What can hang from each mark:
rigifa: zubul
sumiv: fonam
savu: zubul
zaso: savu
fonam: bataku regif
bataku: rigifa sumiv zubul
regif: bataku fonam sumiv

Known rows, with every way that one mark hangs from another:
sumiv(fonam(regif(bataku(rigifa)))): [ 0.55  3.85  0.36 -1.59  3.06 -1.21 -2.52 -2.78  0.05 -0.83  2.20 -2.21
  1.30  2.03 -2.56  0.47  0.26  2.44  2.67  0.43  6.40 -7.55  2.28  1.86
  1.42  3.52  3.58 -1.57  5.51 -3.79]
regif(bataku(rigifa) fonam sumiv): [-2.09  2.14  1.93 -2.98  3.44 -4.20  0.68 -1.56  1.34 -3.33  4.37 -0.55
  1.20  2.14 -4.36  0.97  1.02  1.53  2.42  0.60  5.07 -8.95  1.79  1.90
  0.54  6.42  4.29 -0.64  5.76 -3.62]
regif(sumiv): [ 0.62  0.22  0.82 -1.80  0.25 -1.97 -2.47 -1.04  2.90 -2.25  1.08 -0.38
  2.10  2.21 -1.33  0.44  0.00  0.37  2.56 -0.77  3.11 -6.86  2.90 -0.94
  1.44  3.44  1.19 -1.59  5.64 -3.76]
zaso(savu): [ 2.17 -1.49 -0.89 -0.70 -0.72  0.15 -3.43 -2.37  2.81 -0.81 -0.53  1.07
  0.76  2.06 -0.03  0.74 -2.89 -2.34  0.96 -0.73  2.92 -3.24  3.62 -3.33
  1.62  1.14  2.53 -1.88  4.04 -3.91]
savu(zubul): [ 2.57 -1.10  0.91 -2.37 -0.02 -1.27 -4.21 -0.59  0.36 -1.45 -0.58  1.71
  1.40  1.12 -0.09  0.95 -3.68 -1.63  1.69 -0.71  5.14 -5.93  2.33 -2.76
  2.43  0.92  2.04 -2.33  5.90 -4.86]
fonam(regif(bataku)): [ 0.79  2.91  0.44 -1.90  1.70 -1.53 -2.55 -1.54  1.76 -0.75  0.43 -0.02
  1.89  2.23 -1.74 -0.36 -0.57  1.63  3.10 -0.78  6.43 -6.33  2.86  0.10
  3.19  2.11  4.85 -1.91  5.02 -3.95]
regif(fonam): [ 0.45  1.34  0.77 -1.50  1.83 -1.29 -2.87 -1.66 -0.09 -1.52  1.57 -0.49
  0.19  1.14 -2.18 -0.42 -0.39 -0.22  1.69 -0.30  3.47 -6.11  2.92 -0.73
  1.51  2.99  3.47 -1.89  5.90 -2.95]
rigifa(zubul): [ 1.59 -0.34  0.37 -1.32 -0.31 -1.04 -1.73 -1.12  0.19 -1.59  1.73 -0.03
  2.07  0.80 -1.91  2.21 -2.62 -0.94  1.08 -0.59  4.86 -3.44  2.16 -2.82
  2.14  1.86  1.60 -2.08  8.36 -4.28]
fonam(regif(bataku(sumiv))): [ 0.76  3.13  0.50 -2.76  1.85 -1.33 -1.60 -0.92  1.52 -1.51  1.22 -1.20
  2.84  2.27 -1.20  0.10  0.72  1.61  2.82 -0.43  5.92 -7.52  2.95  1.18
  2.64  2.45  3.97 -2.10  4.56 -4.09]
fonam(bataku(rigifa zubul) regif(sumiv)): [ 1.79  3.42  0.13 -2.58  2.65 -3.40  0.86 -1.86  1.68 -2.50  4.36  0.85
  2.80  3.44 -1.68  1.97  2.10  3.84  4.40  2.04  8.39 -7.34  1.31  2.20
  5.00  4.79  5.02  0.71  6.67 -6.79]
bataku(sumiv): [ 1.31  0.30 -0.35 -2.56  0.51 -0.80 -1.85 -0.50  0.58 -1.63  1.42 -2.25
  2.61  1.58 -0.18  1.74  0.36 -1.12  1.84 -0.70  3.40 -6.29  2.59 -1.12
  1.45  2.49  0.66 -2.54  4.82 -3.54]
regif(bataku fonam sumiv): [-2.05  1.99  2.16 -2.89  2.96 -2.81 -1.39 -1.10  2.12 -3.47  3.04  0.03
  1.33  1.74 -3.96 -0.86  0.61  1.52  2.56 -0.51  4.36 -8.70  2.26  1.86
  0.57  5.16  4.42 -1.11  5.48 -3.87]
fonam(bataku(rigifa) regif): [ 1.93  3.36 -0.20 -1.73  1.57 -2.82 -1.05 -2.37  0.80 -0.91  2.61 -0.30
  1.30  2.83 -1.62  1.94  0.78  3.16  4.72  1.41  7.68 -7.11  1.66  0.62
  4.99  2.74  5.25 -0.21  4.71 -4.79]
bataku(zubul): [ 2.22  0.01 -0.30 -1.46  1.46 -1.29 -1.93 -1.31  0.17 -1.25  2.37  0.70
  1.28  2.03 -1.02  1.53 -1.53 -1.71  1.14 -0.32  5.95 -2.36  2.39 -2.53
  2.74  2.56  2.29 -0.94  8.30 -5.81]
regif(sumiv(fonam(bataku))): [ 0.04  1.93  0.73 -1.93  1.63 -1.42 -3.05 -1.87  2.21 -2.35  2.51 -1.28
  1.37  1.99 -2.58  0.21  1.35  2.36  3.68 -0.12  4.08 -8.34  2.03  1.85
  1.32  4.04  2.05 -0.52  5.36 -4.66]
bataku(rigifa): [ 1.44  0.14 -0.26 -1.32  0.81 -3.02 -0.54 -1.85  0.13 -0.79  2.26 -0.79
  1.08  2.14 -1.37  3.48 -1.16 -1.08  2.16  0.44  4.85 -4.70  2.19 -2.89
  2.37  3.22  1.74 -1.41  6.27 -3.30]
regif(bataku(rigifa zubul) fonam): [-0.76  2.18  0.89 -2.63  4.41 -3.43  1.16 -1.93 -1.26 -2.30  5.49  0.40
  0.47  1.81 -4.13  1.96 -0.36 -0.14  1.47  0.64  7.51 -4.84  1.51  0.35
  1.81  5.21  5.50 -0.33  7.73 -5.34]

Rows:
[-0.10  2.63  0.29 -2.78  2.50 -2.48 -0.21 -1.56 -1.17 -2.22  4.32 -1.42
  0.67  1.58 -2.53  1.81  1.69  1.25  3.21  1.19  5.29 -8.04  1.49  1.54
  2.21  4.40  4.30 -0.67  4.71 -4.17] -> regif(fonam(bataku(rigifa sumiv)))
[-0.89  2.27  0.69 -3.71  4.51 -2.91  1.81 -1.22 -1.56 -2.61  6.20 -1.08
  1.82  1.68 -3.55  2.75  0.91 -0.45  1.19  0.93  7.06 -6.40  1.18  1.54
  1.31  5.92  4.68 -0.75  7.14 -5.21] -> regif(bataku(rigifa sumiv zubul) fonam)
[ 0.66  2.22 -0.07 -1.28  1.85 -1.44 -1.77 -2.66 -1.10 -1.42  3.98 -1.86
  0.56  1.34 -3.18  2.56 -0.23  1.73  2.82  0.85  6.49 -5.89  1.07  0.71
  1.86  3.47  3.03 -0.42  6.68 -4.92] -> sumiv(fonam(bataku(rigifa(zubul))))
[-0.73  1.89  1.46 -2.56  2.35 -3.32  0.31 -1.60  0.66 -3.90  4.85 -0.19
  1.41  1.61 -3.77  1.67  1.35  2.60  3.08  1.33  5.18 -8.52  1.23  2.04
  2.04  5.74  3.97 -0.09  6.60 -4.68] -> regif(fonam(bataku(rigifa(zubul))) sumiv)
[ 2.14  2.65 -0.79 -2.86  3.54 -1.07  0.79 -1.84 -1.40 -1.99  5.67 -2.78
  3.52  2.45 -1.07  3.31  2.30  0.92  1.36  2.20  6.96 -7.18  1.71  2.01
  1.63  5.26  1.95 -0.87  8.00 -5.47] -> bataku(rigifa sumiv(fonam(regif)) zubul)
[ 0.36  2.15  0.57 -2.06  2.56 -2.30 -1.07 -2.00  1.28 -2.72  4.44 -0.94
  1.56  2.38 -2.54  1.46  1.50  2.12  3.09  0.92  5.54 -7.40  1.21  1.92
  1.79  5.14  2.48  0.11  6.91 -5.89] -> regif(sumiv(fonam(bataku(rigifa zubul))))
[ 1.76  3.68 -0.49 -2.98  1.91 -2.40  0.23 -1.72  0.31 -1.53  3.42 -1.65
  2.60  2.59 -1.02  2.38  2.31  3.15  4.49  1.45  7.16 -8.75  1.58  1.92
  4.26  3.35  4.47 -0.51  4.14 -4.88] -> fonam(bataku(rigifa sumiv) regif)
[-1.35  2.14  1.13 -2.49  3.42 -3.55 -0.07 -1.95 -0.57 -1.58  3.83 -0.58
 -0.07  1.63 -4.07  1.59 -0.55  0.24  2.07  0.28  5.95 -6.45  1.87  0.13
  1.28  4.60  4.92 -1.21  5.72 -3.43] -> regif(bataku(rigifa) fonam)
[-0.19  2.41  0.50 -2.62  2.24 -1.39 -1.76 -1.15 -0.57 -2.32  3.09 -1.30
  0.62  1.11 -2.46  0.12  1.19  0.92  3.15  0.28  4.61 -7.78  2.06  1.56
  2.10  3.45  4.41 -1.02  4.34 -4.33] -> regif(fonam(bataku(sumiv)))
[ 0.34  2.84  1.26 -2.64  2.18 -3.35 -0.45 -1.45  3.08 -2.10  2.12 -0.28
  2.98  3.07 -2.12  0.86  0.88  2.81  3.47  0.29  6.26 -8.52  2.41  1.27
  2.77  4.22  4.14 -1.26  5.34 -4.01] -> fonam(regif(bataku(rigifa) sumiv))
[-1.23  2.15  1.53 -2.28  2.30 -1.89 -2.60 -1.79  2.45 -2.48  2.49 -1.20
  1.62  1.86 -3.53 -0.12  0.46  1.40  2.78 -1.11  4.74 -7.89  2.31  1.71
  0.21  4.60  2.73 -1.08  5.55 -4.40] -> regif(bataku sumiv(fonam))
[ 1.63  3.53 -0.29 -3.12  1.40 -2.25  0.99 -1.45 -0.16 -2.33  4.18 -1.46
  3.34  2.21 -1.50  3.37  1.46  3.23  3.80  1.71  7.76 -8.38  0.94  1.91
  4.33  3.48  4.22 -0.76  5.85 -5.11] -> fonam(bataku(rigifa(zubul) sumiv) regif)
[ 1.63  1.39 -0.72 -2.57  2.39  0.44 -1.50 -1.14 -0.96 -2.04  4.15 -2.18
  2.60  1.61 -1.03  1.69  1.20 -0.93  0.81  0.29  5.39 -5.54  1.91  1.01
  0.87  3.71  0.99 -1.29  7.71 -5.74] -> bataku(sumiv(fonam) zubul)
[ 2.22  0.07 -0.85 -2.92  2.36 -2.17  1.95 -1.10 -1.08 -2.08  5.37 -1.31
  3.17  2.47 -0.68  4.72  0.89 -1.67  0.98  1.39  6.29 -4.74  1.32 -0.89
  2.16  4.79  1.22 -0.86  7.83 -5.60] -> bataku(rigifa sumiv zubul)
[-0.64  2.17  0.57 -2.86  2.21 -0.94 -1.82 -1.06  0.18 -1.68  2.71 -2.35
  1.49  1.40 -2.39  1.19  0.39 -0.12  2.08 -1.00  5.23 -6.92  1.80  1.24
  0.49  3.30  2.43 -1.82  4.72 -4.24] -> regif(bataku(sumiv(fonam)))
[ 1.47  4.04 -0.07 -1.39  2.35 -1.09 -1.76 -2.78 -0.75 -1.58  3.41 -1.73
  1.21  1.74 -2.85  1.64  0.75  3.60  3.35  1.57  7.29 -7.68  1.44  2.48
  2.93  3.42  4.05 -0.46  6.50 -4.98] -> sumiv(fonam(bataku(rigifa(zubul)) regif))
[ 0.98  1.33 -0.42 -2.79  0.75 -2.57  1.16 -1.14 -0.70 -2.27  4.86 -1.19
  2.16  1.48 -2.10  4.57  0.50  0.72  3.02  0.97  6.68 -6.38  0.49  0.15
  3.17  3.33  2.75 -0.43  6.01 -5.35] -> fonam(bataku(rigifa(zubul) sumiv))
[ 1.17  4.31  0.08 -1.30  2.15 -0.31 -4.20 -2.86  0.34 -0.84  1.74 -1.72
  0.69  1.82 -2.11 -0.75  1.15  3.60  4.08  0.50  6.14 -7.74  2.28  2.55
  2.75  2.34  4.37 -0.97  4.76 -4.85] -> sumiv(fonam(bataku regif))
[ 2.26  3.12 -0.29 -1.80  2.10 -1.40 -1.89 -1.80  0.90 -1.21  2.67  1.02
  1.51  2.57 -1.42  0.26  0.56  2.78  3.97  0.84  8.27 -5.29  1.82  1.10
  5.55  2.34  5.77 -0.09  6.38 -6.74] -> fonam(bataku(zubul) regif)
[ 1.41  0.04 -0.36 -2.76  0.72 -2.16  1.73 -0.79 -0.94 -2.37  4.42 -2.31
  3.65  1.55 -1.30  5.55 -0.07 -0.97  0.97  0.84  5.06 -6.09  1.30 -1.25
  1.36  3.96  0.36 -1.77  7.47 -3.91] -> bataku(rigifa(zubul) sumiv)
[ 1.09  3.05 -0.33 -2.36  1.82  0.52 -3.09 -1.32  0.22 -1.49  1.85 -3.48
  2.99  1.74 -0.53  0.34  1.96  1.36  2.29  0.08  4.19 -8.82  2.88  2.06
  0.77  2.97  1.44 -2.40  4.91 -3.60] -> bataku(sumiv(fonam(regif)))
[ 1.20  2.38 -0.22 -1.39  2.32 -0.56 -3.15 -2.62 -0.69 -1.07  3.45 -0.89
  0.02  1.36 -2.57  0.68  0.33  0.96  2.86  0.37  6.68 -4.80  1.53  1.13
  2.40  3.05  3.31 -0.28  6.60 -6.24] -> sumiv(fonam(bataku(zubul)))
[ 1.33  2.79  0.20 -3.02  2.59 -1.10 -0.92 -1.03  1.13 -1.80  2.63 -0.56
  3.16  2.64 -1.22  0.58  0.60  1.32  2.34 -0.23  7.29 -6.40  2.23  1.24
  3.16  2.82  4.40 -1.56  6.10 -5.24] -> fonam(regif(bataku(sumiv zubul)))
[ 0.42  2.15  0.48 -1.97  2.87 -1.66 -1.79 -1.70 -0.72 -1.97  3.74  0.66
 -0.21  1.39 -2.98 -0.05  0.30  0.90  2.78  0.47  6.35 -5.29  1.90  0.66
  3.14  3.62  5.35 -0.14  6.46 -5.83] -> regif(fonam(bataku(zubul)))
[-0.60  2.14  0.26 -3.10  2.78 -2.25  0.07 -1.49 -0.43 -1.55  3.95 -2.97
  1.83  1.82 -2.74  3.13  0.63 -0.05  2.19  0.11  6.16 -7.08  1.43  1.11
  0.47  4.51  2.36 -1.27  4.87 -4.00] -> regif(bataku(rigifa sumiv(fonam)))
